What can hang from each mark:
viko: bovi
zivef: bopot mase vunar
vezase: rida
rida: bovi vezase zivef
bovi: bopot rida viko
bopot: vezase zivef
bedifeb: viko

Each row was made from one small tree. Brackets hold a mark, then the marks that hang from it, in alphabetical order. Every link used is in the known rows. Write each row's tree.
Known rows:
{viko {bovi bopot}}: [ 0.304 -0.147  0.389  0.323  0.263  1.560  0.996  1.267 -0.227 -0.396
  0.334  1.589 -0.376  1.059  0.104 -1.664 -3.040 -0.520  0.328  0.502
 -2.569  0.496 -0.445]
{vezase {rida {bovi viko} zivef}}: [-0.444  0.196 -0.676  0.138  1.358  0.888 -0.531 -0.792 -1.500 -0.955
 -1.479  1.991  1.951 -0.119  1.025  0.819 -0.295 -1.551  1.820 -0.426
  2.336  0.044 -0.650]
{bedifeb {viko {bovi bopot {rida zivef}}}}: [ 0.534  0.160 -0.221  1.418 -0.282  0.827  0.766  3.588 -1.531  0.271
 -0.863  1.633  3.498 -0.139  1.028 -0.148 -3.280 -0.983  2.990 -0.139
 -4.753  0.143 -0.377]
{vezase rida}: [ 0.977 -0.810 -0.934  0.221  2.113  1.388  0.260  0.777  0.069 -0.488
 -1.036  2.159 -0.495  0.640  0.248 -0.814  0.106 -0.225  1.675 -0.217
  0.499 -0.150  0.137]
{rida {bovi bopot} vezase}: [-0.196  0.599 -0.044 -0.517  0.402  1.329 -0.150  0.900  0.233 -0.265
 -0.267  2.169 -0.464  1.951  0.435  0.792 -2.710 -0.922 -0.049  0.412
  1.492  0.765 -0.537]
{zivef {bopot vezase} mase vunar}: [ 1.695 -0.468 -0.123 -1.783  0.022  0.990 -0.573  1.301 -0.286  1.490
 -0.295  1.057 -0.042  1.198  0.272  2.069  0.710  0.244  0.229  1.391
  0.963 -0.779 -0.354]
{bedifeb {viko {bovi {rida vezase zivef}}}}: [ 0.841  0.477 -0.352  0.393  0.666  0.319 -0.241  2.954 -0.702 -0.430
 -0.870  2.585  3.160  0.651  0.924  3.240 -0.447 -0.846  2.704  0.184
 -5.247  0.020 -0.550]
{rida bovi zivef}: [-0.093  0.306  0.030 -0.596 -0.084  0.825  0.082  1.285 -1.325 -0.351
 -0.502  1.034  2.698  0.274  1.065  0.219 -0.425 -0.869  0.647  0.098
  3.534  0.767 -0.592]
{bovi rida viko}: [-0.001  0.612 -0.859  0.513  0.277 -0.408 -0.872 -1.933 -0.195  0.757
 -1.392  1.686 -2.171  0.289  0.034  4.136 -1.439 -1.322  0.821 -0.371
 -2.986 -0.477 -0.136]
{viko {bovi {bopot vezase zivef}}}: [ 1.346  0.100 -0.869  0.365  0.019  2.812  0.350  1.386 -0.054 -0.184
  0.336  2.587 -1.528  1.369 -1.012 -0.767 -2.697  0.744  0.401  4.374
  0.363  1.074  0.008]
{rida {bovi viko} {zivef mase vunar}}: [-0.276  0.709 -0.310 -0.852 -1.944 -0.182 -0.651 -0.202 -1.408  0.418
 -0.091  0.183  1.408  0.636  0.790  2.036 -2.066 -1.473  0.522 -0.614
  1.546 -0.534 -1.216]
{zivef {bopot {vezase rida}} mase vunar}: [ 1.951 -1.001 -0.741 -1.197  1.921  2.095 -0.716  0.990 -0.253  0.784
 -1.004  1.808 -0.108  1.148  0.311  1.075  1.291  0.298  1.945  1.313
  1.393 -1.104 -0.198]
{bopot {vezase rida} {zivef mase}}: [ 2.376 -0.530 -2.799 -1.439  2.297  2.424 -0.610  0.695  0.306  0.960
 -0.527  2.862 -1.098  1.516 -0.581  0.761  0.224  1.099  3.104  3.561
  3.992 -0.083  0.042]
{zivef mase}: [ 1.053 -0.195 -0.891 -1.943  0.640  0.004  0.141  1.098  0.251  1.450
  0.237  1.077 -0.014  1.223  0.405  0.952 -0.829 -0.238  1.444 -0.222
  0.530 -0.336 -0.596]
{vezase {rida {bovi bopot viko} zivef}}: [-0.922  0.239 -0.716  0.718  0.824  0.895 -0.071 -0.440 -1.902 -0.671
 -1.722  1.841  1.283 -0.193  0.938 -0.619 -2.929 -1.763  1.916 -0.320
  1.354  0.168 -0.633]
{rida {bovi viko}}: [-0.331  0.737  0.129 -0.255  0.002  0.538 -0.615 -0.792  0.306 -0.208
 -0.430  1.686  0.140  0.830  0.435  2.035 -0.927 -0.883 -0.319 -0.644
  2.207  0.149 -0.383]
{bovi bopot}: [ 0.188 -0.188 -0.482  0.089 -0.431  0.233  0.719  1.422 -0.480  0.453
 -0.297  1.253 -0.785  0.654  0.112 -1.053 -3.011 -0.536 -0.032 -0.046
 -0.762  0.412 -0.077]
{bovi {bopot zivef} {rida vezase} viko}: [-0.084  1.159 -1.741  0.863 -0.195  0.194 -1.066 -1.606 -0.108  1.036
 -1.325  2.126 -4.420  2.011 -1.482  4.182 -3.766 -1.399  1.468  2.241
 -4.091  0.249 -0.261]
{bopot vezase {zivef mase}}: [ 2.188  0.015 -2.121 -1.923  0.318  1.145 -0.649  1.089  0.388  1.561
  0.278  2.105 -1.213  1.567 -0.667  1.814 -0.356  1.087  1.475  3.730
  3.508  0.284 -0.177]
{viko {bovi {bopot {zivef vunar}} rida}}: [ 0.933  0.500 -0.384  2.321 -0.909  3.201  0.333  0.382 -0.356  0.096
 -0.204  0.885 -3.055  1.969 -1.791 -0.248 -4.208 -0.569  1.179  2.040
 -3.852  0.141 -0.083]
{bovi viko}: [-0.125  0.149 -0.413 -0.030 -0.334 -0.850 -0.306 -0.600 -0.058  0.099
 -0.441  1.518 -1.233  0.369 -0.007  1.902 -1.021 -0.851 -0.442 -0.444
 -1.411 -0.173 -0.206]
{rida vezase zivef}: [ 0.007  0.046 -0.778 -0.849 -0.139 -1.042 -0.078  1.218 -1.296 -0.539
 -0.530  1.621  0.624  0.666  0.597  1.917 -0.225 -1.040  0.307  0.597
 -1.398  0.661 -0.563]
{bovi {bopot vezase zivef} rida viko}: [ 0.697  0.825 -2.152  0.983 -0.591  0.929 -1.100 -1.430 -0.572  1.398
 -1.467  2.534 -3.517  0.571 -1.139  3.772 -3.627 -0.389  0.857  3.712
 -1.224  0.330  0.226]
{viko {bovi bopot rida}}: [ 0.494  0.310 -0.084  0.830  0.902  2.003  0.338  0.009 -0.243  0.223
 -0.627  1.755 -1.378  0.884  0.080  0.581 -3.470 -0.979  1.669  0.671
 -4.245  0.231 -0.394]

Which tree is each row?
[ 0.793 -0.331 -0.228 -1.339  0.585 -0.035 -0.358  1.452 -1.926  0.429
 -1.001  1.496  2.137 -0.318  0.953  1.745  1.723 -0.156  0.498  2.041
  1.055  0.395 -0.258] => {rida {zivef {bopot vezase}}}
[ 1.038  0.138  0.003  1.502  0.341  1.636  0.643  3.271  0.098  0.526
 -0.537  2.156  1.658  0.700  0.547 -0.109 -3.207 -0.456  2.403 -0.429
 -4.524 -0.168 -0.059] => {bedifeb {viko {bovi bopot rida}}}
[ 0.236 -0.200 -0.416  0.519  2.063  2.905  0.359  0.947 -0.117 -0.438
 -1.045  2.224  0.297  1.077  0.637 -2.228 -2.405 -0.565  1.827 -0.168
  3.452  0.250 -0.133] => {vezase {rida {bovi bopot}}}
[-0.096  0.337 -1.203 -1.378  1.769  0.666 -0.774 -0.844 -1.181  0.151
 -1.086  1.569  2.165  0.376  1.273  1.471 -0.717 -1.438  3.407 -0.480
  2.780 -0.518 -1.163] => {vezase {rida {bovi viko} {zivef mase}}}
[ 1.256 -0.409 -0.942 -0.351  2.373  3.216 -0.698  0.325  0.398 -0.802
 -1.253  3.458  0.949  0.447  0.924  0.453  0.588  0.561  1.028  1.688
  5.984  0.270  0.149] => {bopot {vezase {rida bovi}}}
[ 2.248 -0.057 -1.742 -0.915 -1.303  1.585 -0.569  1.451  0.274  1.191
  0.294  1.283 -2.033  1.702 -1.095  1.234 -1.116  0.943  0.157  3.391
  2.645 -0.109 -0.021] => {bopot vezase {zivef mase vunar}}
[-0.122  0.522  0.174 -0.042 -1.342  0.800 -0.466  1.140 -1.045 -1.151
 -0.306  1.086  1.172  1.221  0.496  1.564 -0.844 -1.192 -0.839  0.205
  1.297  0.414 -0.675] => {rida bovi vezase {zivef vunar}}
[-0.093  0.194  0.331  0.411 -1.697  1.142  0.140  1.578 -1.472 -0.792
 -0.213  0.344  1.992  0.432  0.676 -0.500 -1.100 -0.931 -0.556 -0.218
  2.562  0.359 -0.473] => {rida bovi {zivef vunar}}
[ 0.257  0.973 -0.612 -0.297  0.221  2.198 -0.224  1.109  0.400  0.150
  0.008  2.055 -1.471  2.862 -1.022  0.474 -2.671 -0.437  0.750  2.373
  2.790  1.175 -0.327] => {rida {bovi {bopot zivef}} vezase}
[ 0.506  0.007  0.025 -1.988 -0.270 -0.526 -0.438  1.486 -1.534  1.048
 -0.288  0.071  1.017  1.746  0.447  2.633  0.653 -1.251  1.326  0.344
 -2.205 -0.607 -1.193] => {rida vezase {zivef bopot mase vunar}}
[ 1.025 -0.223  0.439 -1.611  0.175  0.588 -0.078  1.474 -0.342  1.467
  0.143 -0.094 -0.086  1.851  0.052  0.914  0.424 -0.577  1.100 -0.620
 -0.708 -1.007 -0.598] => {zivef bopot mase vunar}
[ 0.067  0.622 -1.202  0.972  1.319  2.624 -0.345 -0.595 -0.145 -0.091
 -1.054  2.176 -1.506  1.673 -1.017 -0.861 -2.849 -0.780  2.254  1.295
  2.936  0.291 -0.150] => {vezase {rida {bovi {bopot zivef} viko}}}
[ 1.947 -0.867 -1.114 -2.247  3.694  1.794 -0.671  0.580 -0.168  1.167
 -1.191  2.491  0.590  1.015  0.759  1.583  1.961  0.328  3.114  1.531
  2.099 -0.825 -0.317] => {zivef {bopot {vezase rida}} mase}
[ 0.702  0.274 -0.177  0.553  0.175  2.414  0.962  1.389 -0.029 -0.058
  0.671  1.427 -1.774  2.002 -1.402 -2.058 -2.929 -0.008  1.255  2.361
 -1.272  0.818 -0.250] => {viko {bovi {bopot zivef}}}
[ 0.883  0.510 -2.238 -1.128 -0.780  0.163 -0.632 -0.113 -0.236  2.018
 -0.212  2.079 -2.464  1.176 -0.896  2.195 -3.557  0.122  1.190  3.475
  0.984  0.158 -0.337] => {bovi {bopot vezase {zivef mase}} viko}
[ 0.904 -0.275 -0.210  0.051  0.232  1.919  0.424  1.233 -0.261 -0.451
  0.034  2.705 -0.336  0.452  0.352 -0.611 -2.776  0.387 -0.356  2.538
 -0.871  0.671 -0.187] => {viko {bovi {bopot vezase}}}
[-0.534  0.212 -0.558  0.704  1.509  1.844 -0.193 -0.871 -0.135 -0.477
 -1.369  2.330 -0.327  0.685  0.426 -0.388 -2.869 -1.269  1.459 -0.495
  1.675 -0.125 -0.337] => {vezase {rida {bovi bopot viko}}}
[ 0.397  0.274 -0.233  0.378  0.896  1.074  0.021  0.020 -1.372 -0.341
 -0.697  1.373  1.125  0.061  0.539  1.812 -1.020 -1.160  2.073  0.651
 -3.588  0.261 -0.712] => {viko {bovi {rida zivef}}}
[ 1.179 -0.908 -1.785 -0.152  1.397  0.912 -0.247  1.128 -1.687 -0.867
 -1.621  2.792  1.510 -0.816  1.106  0.296  0.446  0.056  1.371  1.954
  1.886  0.357  0.021] => {bopot {vezase {rida zivef}}}
[-0.097 -0.430 -1.874  0.673  0.246 -0.146 -0.372 -0.219 -2.186 -0.483
 -1.994  2.805  0.177 -1.237  0.827  0.528 -2.713 -0.902  1.046  1.930
 -0.558  0.165 -0.162] => {bovi {bopot {vezase {rida zivef}}} viko}
[ 1.501  0.181  0.118  0.919  0.910  1.546  0.199  2.811  0.545  0.045
 -0.361  2.277  2.143  0.734  0.507  1.318 -0.645 -0.134  2.412 -0.621
 -3.608 -0.360  0.026] => {bedifeb {viko {bovi rida}}}
[ 0.905 -0.901 -1.374 -0.373  0.159  0.595  0.179  1.422 -1.642  0.164
 -0.739  0.620  0.950  0.392  0.602 -0.821 -0.898 -0.788  2.447 -0.301
 -0.245 -0.798 -0.648] => {vezase {rida {zivef mase vunar}}}
[-0.942  0.837  0.824 -0.951  0.581 -0.047 -0.682 -0.298 -1.755  0.275
 -0.911  0.714  2.601  0.353  0.899  2.362  0.832 -1.655  1.017 -0.431
  1.445  0.103 -0.888] => {rida {bovi viko} {zivef bopot}}
[-0.171  0.823 -1.045  0.163  0.538 -0.729 -1.441 -2.232  0.275  0.243
 -1.431  2.413 -2.799  1.020 -0.216  6.073 -1.216 -1.559  0.704  0.021
 -4.444 -0.303 -0.368] => {bovi {rida vezase} viko}
[ 0.028  0.564 -1.137  0.665 -1.043  0.050  0.010  0.001 -0.632  0.841
 -0.334  1.215 -2.829  1.316 -1.419  0.088 -3.447 -0.689  0.368  1.508
 -1.160  0.464 -0.017] => {bovi {bopot zivef} viko}
[-0.075  0.148 -0.739  1.751 -2.190  0.275  0.277  0.831 -2.343  0.536
 -1.428  0.224 -0.504 -0.187  0.329  0.492 -4.084 -1.702  0.624  0.110
 -3.751  0.061 -0.333] => {bovi bopot {rida {zivef vunar}}}
[ 1.229 -0.424 -0.470 -1.759 -0.608  0.133 -0.544  1.640 -1.839  1.228
 -0.414  0.515  1.826  0.334  0.752  2.039  0.771 -0.261  0.864  1.675
  0.792 -0.505 -0.689] => {rida {zivef {bopot vezase} mase vunar}}
[ 1.514 -0.904 -0.573 -0.731  3.211  1.962 -0.509  0.650 -0.288  0.037
 -1.581  2.828  0.459  0.509  0.516  0.813  2.351  0.432  1.696  1.588
  1.663 -0.185  0.244] => {zivef {bopot {vezase rida}}}
[-1.046  0.991 -0.268 -0.765 -0.194 -0.694 -1.004 -0.757 -1.154 -0.639
 -0.741  1.940  0.972  0.771  0.766  3.783 -0.794 -1.818  0.090  0.026
  0.723  0.467 -0.978] => {rida {bovi viko} vezase zivef}
[ 0.044 -0.099  0.555 -0.426 -0.587 -0.389 -0.255  1.582 -1.689 -0.298
 -0.645  0.415  0.671  1.181  0.114  1.890  0.883 -1.297 -0.028  0.284
 -2.609 -0.148 -0.626] => {rida vezase {zivef bopot vunar}}
[ 0.371  0.161 -1.265 -2.446  0.256 -1.269 -0.309  1.074 -1.082  0.797
 -0.193  1.285  1.003  1.174  0.770  2.688 -0.498 -1.017  1.741  0.686
 -0.860  0.106 -1.158] => {rida vezase {zivef mase}}
[-0.961  0.856  0.150  0.250 -1.979 -0.297 -0.997 -0.467 -1.205 -1.162
 -0.641  1.198  0.481  0.864  0.441  3.190 -1.381 -1.805 -1.218 -0.113
 -0.016  0.044 -0.826] => {rida {bovi viko} vezase {zivef vunar}}
[-0.145  0.693 -0.406 -0.121 -0.613  1.025 -0.786 -0.615 -0.229  0.195
 -0.814  2.658 -0.287  0.172  0.770  1.844 -3.185 -0.496 -1.007  1.631
  3.022  0.490 -0.191] => {rida {bovi {bopot vezase} viko}}
[-0.129  0.250 -1.127  0.697 -0.455 -0.235  0.300  0.641 -2.220  0.881
 -1.582  0.818  0.111 -0.284  0.654  0.907 -3.433 -1.607  1.846  0.461
 -2.746  0.384 -0.415] => {bovi bopot {rida zivef}}
[ 0.902 -0.688 -0.776 -2.080  3.078  0.497 -0.029  1.129 -1.894  0.997
 -1.163  0.853  2.404  0.719  1.032  0.199  1.658 -1.007  4.513 -0.081
  0.175 -0.678 -0.909] => {vezase {rida {zivef bopot mase}}}
[ 0.748  0.080 -1.171  0.631  1.904  3.747  0.284  1.034 -0.056 -0.229
 -0.764  2.078 -0.713  2.049 -0.741 -2.354 -2.269 -0.258  2.615  1.730
  4.371  0.726  0.038] => {vezase {rida {bovi {bopot zivef}}}}
[ 0.980 -0.809 -0.478 -0.995  1.470  0.903  0.027  1.510 -2.063  0.671
 -1.135  0.140  1.677  0.878  0.583 -0.256  0.923 -1.029  3.236 -0.377
 -0.622 -1.151 -0.806] => {vezase {rida {zivef bopot mase vunar}}}
